Each row comes from the steps of one path. Every step used is in the known rows, and no mark comes twice. Write the path behind each row, first mark first.
Known rows:
V/D/N/H/P/K/G: [-1.12 -5.06 -0.46 -0.46 -4.80  2.55 -0.74  2.30 -0.84 -2.24  3.51 -1.26
  0.25  1.05 -0.14  1.39 -4.20 -1.80 -0.04  1.59 -0.10  2.66]
P/H: [ 0.03 -5.42 -1.03 -0.15  0.80  1.48  0.25 -2.34 -0.12 -0.23 -1.40  0.78
  2.88  2.97 -2.51  0.88  1.10  3.05  3.59  0.19  1.69 -1.89]
V/D/P/H: [ 0.83 -4.22 -2.31 -0.94  0.40 -0.26 -0.32 -4.16 -0.71 -1.70 -0.08 -5.27
  1.14  2.88  1.12  0.74  2.57  1.78  5.02  0.46 -3.24  0.09]
K/N: [ 2.43  6.33  4.38  0.45 -2.01 -2.63  3.65 -1.12 -2.88 -1.37 -2.30  1.99
  3.29 -0.83 -1.50  0.28  2.21  2.76 -4.53 -1.23 -2.38 -0.87]
P/H/N/K/G: [ 1.54  0.84 -0.39  4.62 -4.61  3.18 -2.72  1.30 -2.36  2.46  3.05  1.15
 -0.69 -2.27 -2.49  1.75 -2.98 -3.84 -1.64  0.65  3.32  1.35]
D/V/H: [ 0.78  2.73  5.38  0.62  6.07  1.15  0.07 -3.84 -3.12  0.86 -0.24  1.63
 -2.40  2.23  1.11  2.78  3.20 -0.16 -0.43  2.88  3.47  0.63]
K/P/H: [-2.70 -2.07 -3.82 -1.51 -0.21  1.99  0.14 -3.48  2.18  1.03  0.75  0.37
  3.30  5.92  3.43 -1.54  3.03  3.67  4.83  0.59  0.01  0.56]
D/P/H/N/K: [ 3.44  0.74 -1.63 -0.12 -0.19  0.28  0.41  0.26  0.09  1.96  0.17  0.02
  0.29 -7.48 -1.34 -1.75 -2.24 -4.47  0.14 -2.39 -0.45 -2.32]
K/P: [-3.72  4.23 -0.25 -1.05  1.80 -2.49 -0.39 -2.56 -3.00  1.80  0.46 -1.22
  0.95  5.09  2.87  0.57  5.03  1.43  0.93  0.55 -2.93  1.58]
K/N/H: [ 2.74  0.63  3.45  1.63 -0.13 -0.04  6.78  0.22 -0.67 -4.49 -2.90 -0.37
 -1.24 -5.23 -1.19  0.02  4.01  3.43 -0.02 -2.20  0.52 -2.18]
H/P: [-3.66 -2.85 -2.19 -2.01  1.66 -4.37 -0.29 -1.49  1.95 -1.03  1.30  3.46
  0.48  2.40 -1.21  1.19  4.19  2.50  2.71  0.06 -2.49  0.92]
D/P/H: [-0.16 -3.63 -4.78 -1.13  0.40 -0.68  0.83 -2.22  0.20  1.03  1.33 -1.19
  0.89  1.88  2.69 -2.07  4.10  3.58  4.93  1.61 -0.84  0.05]
V/K/N/H/P: [ 1.47 -1.11 -2.99 -0.85 -0.41 -2.71  4.46 -0.91  6.51 -5.38  2.23  1.84
 -2.57 -2.92  2.57 -1.82  1.93  4.23  3.36 -0.47 -0.77  0.17]
D/P: [-0.31  2.40 -1.43 -0.62  2.53 -5.95  0.32 -0.92 -5.69  1.84  1.10 -3.33
 -2.09  0.30  1.99 -0.02  6.42  1.06  1.54  2.01 -4.12  0.70]
H/P/K/N: [-0.69  0.95 -0.62 -2.97 -4.24 -1.10  3.41  1.59  2.18 -0.83 -0.52  3.17
  4.54 -0.99 -0.11 -5.36 -2.85  1.69 -4.46  1.00 -2.65 -0.44]
N/H/P/K/G/X: [-6.76 -6.67  1.70  2.08  2.08  0.24 -4.64  5.14 -0.63 -0.83 -2.10 -2.64
 -6.22  6.18 -2.22  1.50 -0.41  1.28 -3.68  3.40  4.86  1.76]
K/N/H/P: [-1.47 -2.38 -1.92 -1.30 -0.88 -1.84  5.31 -0.43  6.19 -4.87  0.86  3.51
 -0.92 -2.94  1.63 -1.66  5.40  5.22  3.12 -1.79 -1.32  0.57]
V/H: [ 1.02  1.75  1.40  2.25  4.15  1.11  1.73 -0.16 -2.41  0.47 -2.79 -1.98
 -3.85  1.46 -1.57  2.05  0.80  4.23  3.38  1.75  0.69  0.73]
D/V/H/P/K: [-3.39 -4.70 -1.76 -3.37  2.17  1.39 -0.03  0.56  2.25  1.20  1.21  2.00
  0.11  1.69  0.86 -3.98 -3.17 -1.19  0.04  4.75  1.43  0.71]
G/K: [-2.63 -1.58  4.62 -1.42  2.24 -2.65 -8.07  1.14 -3.80 -1.23 -6.43 -4.96
 -3.00  2.62 -5.86  3.86 -0.12  1.32 -3.59  2.30 -1.59 -0.43]
P/H/N: [ 2.64 -1.06  1.85  2.81 -1.38  0.90  2.11  2.67  0.60  0.74 -1.02  4.33
  4.07 -2.82 -3.76  1.37  0.06 -0.87 -0.43 -3.72  0.44 -1.74]
D/N/H/P/K: [-1.17 -7.51 -2.01 -5.37 -0.27  0.33  3.12  3.58  2.65 -1.76  0.47  1.60
  1.68 -3.22 -1.01 -3.16 -3.83 -0.43  1.34 -0.41 -0.20 -1.95]

Which path is each row?
[ 3.67 -0.28  0.78  0.51 -0.11  1.60  0.03  0.35  0.07  1.54 -1.62  1.48
  1.41 -6.73 -4.82  0.20 -4.32 -4.80 -0.82 -3.07  1.31 -3.42]
P/H/N/K
[-1.00  0.73  0.37  0.65 -2.62  1.66 -1.87  2.83  3.30  0.96 -1.22  1.78
  3.09  0.01  0.31  0.08  0.18  0.04 -1.18 -2.37 -1.16  0.81]
G/K/P/H/N
[ 1.21 -0.44  4.51  0.27 -0.49  0.27  1.88  1.71  0.63 -5.41 -5.30 -3.16
 -3.35 -4.53 -1.85  0.42  2.39  4.07 -1.99 -0.94  0.23 -1.38]
G/K/N/H
[ 3.39  3.21  3.46  1.21  1.35 -1.28 -0.30  1.03 -3.73  1.60 -2.10  0.51
 -0.20 -7.50 -6.28  1.76 -3.29 -6.61 -3.22 -3.20 -0.51 -3.20]
H/N/K
[-4.32 -6.31 -3.74  1.93 -3.91  2.17 -1.15  3.70 -0.81  0.33  3.92 -0.59
 -2.36  1.76 -0.29 -1.33 -1.69 -0.07  1.19  4.94  2.84  2.94]
N/H/P/K/G
[-1.63 -1.72 -4.59 -2.52  0.10  3.22 -0.75 -4.45  2.74  1.63  0.66 -0.82
  2.08  2.74  2.81 -2.70 -0.27  1.26  4.51  0.29  0.72 -0.39]
N/K/P/H
[ 3.10  2.93 -1.42  1.96 -1.82  0.28  1.17  1.35  2.73  1.14  2.16  2.35
  2.88 -0.35  1.97 -0.62 -1.77 -1.16  0.69 -2.11 -0.44 -0.08]
V/K/P/H/N
[-2.15 -1.06  3.94  4.06  1.30  1.35 -6.28  2.94 -1.72  1.25 -2.73 -0.92
 -4.04  3.60 -3.75  3.96 -1.90 -1.50 -5.66  0.25  5.61  0.75]
P/H/N/K/G/X
[ 0.59 -0.25 -5.13 -1.04  0.33  1.10 -1.09 -3.85  2.57  0.20  2.24 -1.95
  1.14  6.11  4.48 -1.75 -1.10  2.73  5.16  2.27  0.82  0.15]
V/K/P/H
[ 0.29  1.50 -0.33  1.71 -2.16  1.27  2.10  1.57  2.46  1.65  0.91  4.24
  4.68 -0.51  0.95 -0.29  1.52 -0.37  0.38 -3.42 -0.81  0.31]
K/P/H/N
[-1.70 -0.55  3.60  3.63  1.11  0.19 -6.73  1.39 -2.21 -0.08 -1.96 -5.12
 -5.16  3.83 -1.61  4.18 -1.17 -2.61 -4.69  0.23  1.85  2.03]
V/D/P/H/N/K/G/X
[ 0.63  6.27 -1.96 -0.33  2.35 -3.83 -1.98 -3.30 -2.53  0.89  2.45 -4.09
 -1.77  5.64  4.37  0.37 -0.21 -0.04  1.54  2.75 -2.06  0.90]
V/K/P
[-2.37  0.19  1.70  3.40  1.03 -0.06 -5.78  2.99 -1.49  1.97 -0.99 -2.21
 -5.29  2.96 -0.12  2.05  0.18 -1.03 -4.69  1.13  3.98  1.73]
D/P/H/N/K/G/X
[-0.88  6.70  0.04 -0.68  0.37 -1.03 -0.43 -1.00 -1.30  2.83  0.66 -0.11
  0.73 -2.26  1.70 -0.82  0.21 -4.13 -1.28 -2.16 -2.53  0.29]
H/N/K/P
[ 2.13 -2.09  2.22  0.20 -1.28  1.75  6.49  2.58 -0.69 -3.40 -3.30 -1.65
 -0.42 -5.59 -1.59 -3.12 -0.74  1.45 -1.41 -0.34  1.11 -2.83]
P/K/N/H
[-0.02  2.00 -1.56 -2.05 -3.71  1.00  4.44  2.04  3.87 -0.93 -0.74  2.49
  2.50 -1.02  1.45 -6.03 -3.52  3.67 -2.35  1.70 -1.89  0.72]
V/H/P/K/N
[-1.76  2.62  5.30  5.30  3.01  1.10 -5.51  3.95 -3.04  1.71 -3.45 -2.28
 -7.48  2.72 -3.16  4.32 -1.97 -0.92 -5.77  0.96  4.93  1.86]
V/H/N/K/G/X
[ 4.12  4.40  2.40  2.16  2.10  1.74  0.91  1.51 -1.60  1.76 -2.53 -0.37
 -2.70 -7.87 -4.04  0.89 -4.57 -4.14 -0.93 -2.22  0.48 -1.67]
V/H/N/K
[-4.68 -4.22 -3.28  1.37 -4.27  0.72 -3.09  2.89 -2.13  2.11  4.09  0.36
 -0.25  4.25 -0.87 -1.00 -2.56 -0.70 -0.94  5.75  1.21  3.51]
H/P/K/G
[ 0.70  0.15 -3.37 -5.17 -0.91  3.20  0.43 -4.35  3.13  1.13  1.48  1.46
  4.54  1.30  4.24 -1.78 -1.29  1.10  3.59 -1.97 -0.03 -0.93]
D/N/K/P/H
[ 4.34  0.38  0.30  0.22 -0.42  0.65 -0.49 -1.37 -0.36  0.20 -1.04 -2.90
  0.55 -6.50 -2.54  0.39 -3.64 -6.02 -0.06 -3.05 -2.45 -2.16]
V/D/P/H/N/K
[ 0.50  6.93  0.35 -5.74  0.92 -0.93 -0.18 -3.64 -2.03  1.83  1.40  0.20
  2.56 -0.54  3.94  0.04 -0.43 -2.23 -0.51 -2.53 -3.10 -0.47]
D/N/K/P
[-0.20 -4.10 -1.03 -4.36  1.21 -2.27  4.45  0.02  4.79 -4.32  1.97  4.93
  0.21 -3.32  1.38  1.53  3.81  3.42  4.64 -3.81 -1.15 -0.56]
D/N/H/P
[ 2.90  3.68  1.01  1.02 -0.61  0.31  0.06 -0.98  2.36  1.40  3.84  4.60
  3.68  0.29  3.65 -0.11 -0.10 -3.83 -1.67 -1.44  1.40 -0.24]
D/V/K/P/H/N
[ 0.30  7.12  1.12 -1.77  4.09 -3.76 -3.12 -6.11 -3.10  1.16  4.67 -1.13
 -0.68  6.25  6.50  0.80  1.62 -3.43 -1.52  3.60  0.00  0.87]
D/V/K/P
[ 3.07 -0.03  0.93  2.24 -1.74 -0.52  1.44  1.08  0.02 -0.45  0.07 -0.30
  2.76 -2.93 -0.88  1.41  1.13 -2.02  0.70 -3.50 -3.61 -0.22]
V/D/P/H/N
